Each row was made from one path, in order. Every step used is in the known rows, and no mark comes twice. Write each row's path.
In the rows, 100 means zero.
Known rows
lefi/dovaf/nasod: [ 86, 131,  91,  68,  87,  90,  66,  98,  67,  75,  60, 105,  75,  61, 148,
 126,  97,  63, 121,  68,  74, 120, 115,  43, 143,  69, 108, 104, 103]
liva/zota/nasod/puvif/lefi/dovaf: [121, 172,  78, 126,  35, 127,  58, 100,  52,  77, 155, 100, 126,  69, 132,
  82, 133, 119, 140,  85,  51, 122, 154,  36, 135,  90, 120, 118, 103]
zota/nasod/puvif/miba/dovaf/lefi: [110, 104,  50, 179,  87,  97,  36, 101,  54,  45, 121,  94, 124,  97, 173,
  85, 159, 106, 166, 129,  42, 114, 119,  78, 130, 118, 143, 120,  87]
puvif/nasod/dovaf/miba: [ 86,  71,  48, 120,  95, 108,  82,  82,  51,  12,  70, 113, 120,  47, 159,
  64,  91, 110, 178, 102,  47, 145,  59,  35, 125,  69, 125,  58,  76]
zota/melo: [ 76,  93,  51,  90,  95,  77,  90,  77,  64,  53,  85, 127,  96,  96, 154,
 124, 104, 100, 137,  89,  67, 128, 121,  38, 149,  99,  47,  80,  87]
miba/puvif/nasod/dovaf/lefi: [ 89,  75,  96,  93,  80,  98,  61,  59,  53,  37,  86, 100, 129,  44, 155,
  72, 127,  95, 169,  83,  79, 148,  48,  39, 111,  98, 121,  58, 104]
liva/zota/nasod/dovaf: [ 99, 104,  41,  95,  57, 115,  61,  81,  43,  40, 126, 104, 103,  16, 149,
  87, 106, 127, 153,  96,  69, 131,  74,  21, 122,  69, 131,  47,  85]
dovaf/nasod/puvif: [108,  90,  18,  68, 103,  96,  37,  94,  68,  79,  68, 114,  66,  87, 172,
 136,  63, 105, 140,  88,  40, 103, 142,  57, 143,  78,  93, 124,  86]
lefi/dovaf/miba: [ 79, 131,  91, 142,  84, 109,  99,  92,  60,  37,  79, 102, 111,  72, 151,
 103, 124,  72, 165, 106,  63, 153, 103,  45, 136,  73, 112,  97,  81]
lefi/dovaf/nasod/puvif/miba: [107, 125,  68, 139, 105,  95,  32,  97,  71,  84,  75, 112,  98,  87, 169,
 130,  90,  98, 136,  99,  54, 105, 147,  52, 143,  97,  99, 136,  76]
puvif/nasod: [ 89,  73,  64,  70, 101,  90,  77,  79,  65,  56,  56, 116, 127,  87, 144,
  64,  92,  89, 142,  71,  56, 124, 117,  45, 132,  87, 118,  79,  90]
miba/puvif/lefi: [ 85, 134, 106, 114,  48,  96,  78,  85,  83,  68, 115, 101, 113,  95, 128,
 118, 126,  60, 148,  88, 104,  93, 115,  49, 123,  77,  96,  73,  94]
miba/dovaf/nasod/puvif/lefi: [112, 134,  58,  92,  65, 100,  38, 107,  74,  73, 109,  99,  74,  81, 152,
 140, 104,  57, 132,  86,  47,  65, 146,  81, 139,  64,  94, 135, 109]
puvif/miba/dovaf: [ 84, 103,  86, 154,  89,  87,  65,  83,  80,  44,  91, 102, 124,  75, 153,
 115, 132,  51, 149, 113,  77,  88, 117,  73, 132,  80, 103,  85,  77]
miba/dovaf/nasod/puvif: [111, 100,  51,  69, 100,  98,  37,  98,  64,  73,  70,  99,  66,  70, 171,
 139,  94,  54, 125,  96,  40,  87, 141,  86, 144,  74,  97, 143,  96]
nasod/puvif/lefi/dovaf/miba: [102, 158,  70, 172,  68, 119,  81,  96,  63,  49, 124, 107, 123, 101, 150,
 104, 122, 100, 176, 111,  40, 135, 134,  48, 138,  78, 101, 129,  93]
melo/zota/nasod/dovaf: [139, 104,  30,  88,  86,  73,  59, 102,  45,  37,  77, 126,  79,  62, 148,
  73, 114, 133, 150, 109,  69, 125,  74,  20, 129, 103, 148,  59, 104]
puvif/lefi/dovaf/miba: [ 81, 166,  97, 169,  49, 113,  99, 100,  71,  36, 120, 101, 122,  84, 131,
 105, 133,  77, 169,  97,  74, 130, 110,  40, 132,  66, 107,  90,  95]
zota/nasod/puvif: [109,  97,  20,  89,  99,  99,  56, 101,  49,  69,  84, 114,  95, 112, 163,
  74, 102, 130, 147, 109,  35, 124, 132,  53, 146,  94, 146, 115,  85]
zota/nasod/dovaf: [ 92, 102,  35,  89,  84,  94,  71,  89,  44,  40,  90, 117,  93,  62, 150,
  71, 106, 129, 151, 108,  61, 134,  58,  28, 135,  68, 159,  56,  94]
liva/zota: [ 90,  98,  58,  96,  65, 112,  71,  68,  73,  55, 114,  99, 115,  40, 146,
 126,  97,  91, 156,  79,  76, 120, 130,  36, 118,  73,  79,  68,  81]
nasod/puvif/miba/dovaf: [105,  95,  59, 160, 104,  93,  45,  79,  73,  59,  96, 108, 124,  95, 168,
 115, 119,  76, 155, 126,  45,  94, 141,  81, 135,  96,  99, 124,  72]
zota/liva: [ 60,  98,  28,  87,  93, 154,  76,  67,  66,  51,  80, 106,  99,  86, 162,
 132,  96,  86, 152,  92,  69, 127, 111,  44, 146,  69,  97,  81,  87]
zota/nasod/dovaf/miba/puvif: [ 87, 108,  77, 135,  71, 113,  78, 107,  41,  25,  89,  93,  89,  53, 157,
  81, 129,  90, 163, 137,  83, 133,  42,  39, 125,  79, 153,  57,  63]
miba/dovaf/lefi/puvif/nasod: [ 90, 106, 149,  90,  91,  97,  85,  72,  68,  38,  69,  87, 129,  55, 142,
  74, 156,  51, 144,  70,  66, 132, 101,  73, 110,  93, 118,  80, 111]

Which path is each row?
[ 88, 118, 151, 122,  87, 112,  95,  99,  55,  44,  49,  91, 131,  71, 145,
  64, 135,  39, 144,  97,  79, 146, 103,  52, 131,  98, 122, 101,  73]  lefi/dovaf/miba/puvif/nasod
[ 87,  99, 121,  69, 107,  93,  91,  75,  74,  58,  45, 112, 121,  77, 138,
  66, 102,  83, 135,  70,  69, 125, 118,  48, 123,  86, 114,  65,  86]  lefi/puvif/nasod
[ 82, 131,  88, 163,  43, 116,  81,  85,  68,  23, 129,  97, 106,  57, 143,
 116, 125,  80, 181, 121,  95, 115,  57,  38, 115,  62, 104,  51,  78]  nasod/dovaf/miba/puvif/lefi
[ 81, 114,  92, 110,  86, 103,  79,  46,  65,  34, 104, 104, 104,  39, 154,
 111, 123, 121, 182,  92,  76, 158,  49,  32, 106,  71, 110,  41, 108]  nasod/dovaf/lefi/puvif
[ 84,  82, 107, 119,  88, 107,  84,  98,  65,  35,  56,  93, 121,  77, 153,
  75, 115,  51, 157, 102,  76, 126, 103,  57, 123,  95, 114,  80,  59]  dovaf/miba/puvif/nasod
[ 87,  95, 104, 117, 102, 113,  94,  79,  57,  15,  59, 108, 116,  40, 153,
  65,  99, 101, 170, 101,  60, 148,  61,  37, 113,  71, 123,  44,  70]  lefi/puvif/nasod/dovaf/miba
[ 84, 125, 138, 110,  81,  98,  85,  66,  74,  39,  95,  85, 108,  54, 148,
 118, 161,  52, 155,  90,  76, 130,  96,  73, 112,  79, 106,  81, 111]  miba/dovaf/lefi/puvif
[137, 107,  44,  86,  88,  70,  66, 118,  58,  50,  70, 119,  81,  95, 145,
  77, 121, 112, 139, 101,  70, 114, 123,  34, 134, 117, 141,  77,  98]  melo/zota/nasod
[ 96, 108,  52,  94,  56, 114,  69,  96,  55,  54, 115,  96, 106,  48, 143,
  92, 114, 104, 140,  87,  73, 120, 125,  35, 125,  82, 123,  64,  79]  liva/zota/nasod
[ 78, 101,  93, 136,  82, 110,  87,  93,  70,  37,  78,  91,  99,  76, 158,
 120, 120,  51, 167, 119,  88, 125, 100,  58, 123,  82, 102,  76,  59]  dovaf/miba/puvif
[110, 126,  65,  73, 101, 101,  46,  94,  60,  88,  63, 111,  76,  79, 162,
 128,  87,  89, 127,  83,  44, 123, 141,  51, 149,  82, 102, 144,  98]  lefi/dovaf/nasod/puvif
[ 89, 105,  82, 132,  88,  84,  44, 106,  82,  55,  77,  97,  88,  59, 160,
 142, 110,  39, 127, 101,  80,  65, 121,  76, 132,  76, 101,  96,  76]  puvif/miba/dovaf/nasod
[ 85,  96,  56,  97,  71,  96,  81,  68,  64,  51, 118, 111, 107,  50, 148,
 140, 104,  99, 141,  80,  73, 125, 136,  30, 134,  97,  19,  70,  77]  liva/zota/melo
[ 81, 118, 105, 107,  87, 101,  87,  63,  77,  48,  93,  99, 108,  73, 150,
 115, 132, 100, 170,  82,  78, 146,  98,  45, 109,  84, 102,  60, 103]  dovaf/lefi/puvif
[158, 101,  18, 159, 103,  73,  32, 120,  63,  60,  83, 128, 103, 122, 168,
  81, 116, 144, 154, 132,  51, 102, 153,  43, 133, 145, 131, 106,  71]  melo/zota/nasod/puvif/miba
[110, 168,  64, 170,  58, 123,  76, 124,  45,  49, 124, 105, 112, 109, 146,
  70, 140, 115, 162, 118,  39, 135, 129,  47, 144,  86, 147, 126,  90]  zota/nasod/puvif/lefi/dovaf/miba
[105,  95,  53, 181,  94,  97,  38,  73,  72,  45, 122,  98, 133,  89, 178,
 120, 144,  91, 179, 121,  43, 115, 125,  81, 123, 108,  98, 120,  90]  nasod/puvif/miba/dovaf/lefi
[ 85, 164, 104, 118,  54,  97,  89,  82,  74,  66, 117, 112, 125,  89, 122,
 102, 128,  81, 145,  75,  79, 122, 119,  38, 137,  66, 106,  91, 116]  puvif/lefi/dovaf
[ 83,  99,  80, 110,  76,  95,  73,  72,  68,  34, 107,  89, 111,  63, 154,
 116, 150,  60, 163,  88,  65, 128,  97,  71, 122,  80, 109,  92, 117]  miba/dovaf/lefi
[ 90, 173, 145,  93,  41,  97,  65, 107,  78,  84,  94,  94,  84,  70, 128,
 135, 127,  34, 115,  69, 112,  90, 119,  48, 132,  75,  98, 103, 106]  miba/puvif/lefi/dovaf/nasod
[ 86, 169, 151, 116,  44,  99,  87,  84,  76,  75, 109, 100, 123,  86, 120,
 110, 148,  48, 135,  83, 107, 115, 116,  44, 132,  82, 104,  94, 107]  miba/puvif/lefi/dovaf
[ 83, 111,  95, 177,  89,  98,  67,  50,  77,  29, 117, 106, 125,  46, 159,
 117, 130, 129, 189, 110,  85, 139,  53,  31, 100,  86, 107,  31,  83]  nasod/dovaf/lefi/puvif/miba
[163, 172,  68, 118,  64,  84,  56, 123,  53,  72, 109, 124, 101, 115, 134,
  70, 141, 125, 137, 100,  50, 117, 153,  33, 143, 124, 136, 130, 122]  melo/zota/nasod/puvif/lefi/dovaf
[110, 104,  22,  88,  95, 135,  66,  82,  69,  45,  66, 117,  84,  89, 161,
 137, 106,  93, 151,  95,  74, 119, 127,  34, 141, 104,  89,  83,  98]  melo/zota/liva
[ 81,  99,  81, 136,  78, 114,  80,  78,  57,  25,  90,  96,  95,  45, 162,
 115, 112,  75, 179, 129,  85, 136,  51,  42, 121,  69, 107,  59,  65]  nasod/dovaf/miba/puvif
[ 93,  77, 100,  73,  93,  96,  69,  67,  54,  51,  60, 111, 122,  51, 145,
  68, 103,  78, 143,  88,  80, 127,  63,  39, 123,  85, 120,  62,  86]  miba/puvif/nasod/dovaf
[160, 102,  14,  90, 102,  76,  47, 115,  54,  63,  73, 125,  80, 114, 161,
  77, 111, 135, 146, 113,  40, 117, 148,  43, 140, 128, 136, 116,  95]  melo/zota/nasod/puvif
[ 90, 106,  78,  64,  84,  87,  58, 102,  74,  57,  65,  94,  66,  52, 153,
 139, 104,  32, 119,  82,  72,  83, 116,  76, 139,  61, 105, 103, 101]  miba/dovaf/nasod
[ 90,  93, 110,  70, 107,  95,  83,  60,  59,  44,  55, 119, 119,  46, 141,
  64,  95, 106, 146,  80,  66, 137,  69,  32, 118,  73, 123,  44,  89]  lefi/puvif/nasod/dovaf
[ 79,  91,  35, 139,  85, 111,  81,  76,  58,  14,  92, 110,  97,  49, 164,
 109,  94, 108, 186, 119,  59, 143,  55,  35, 124,  58, 113,  54,  74]  nasod/dovaf/miba
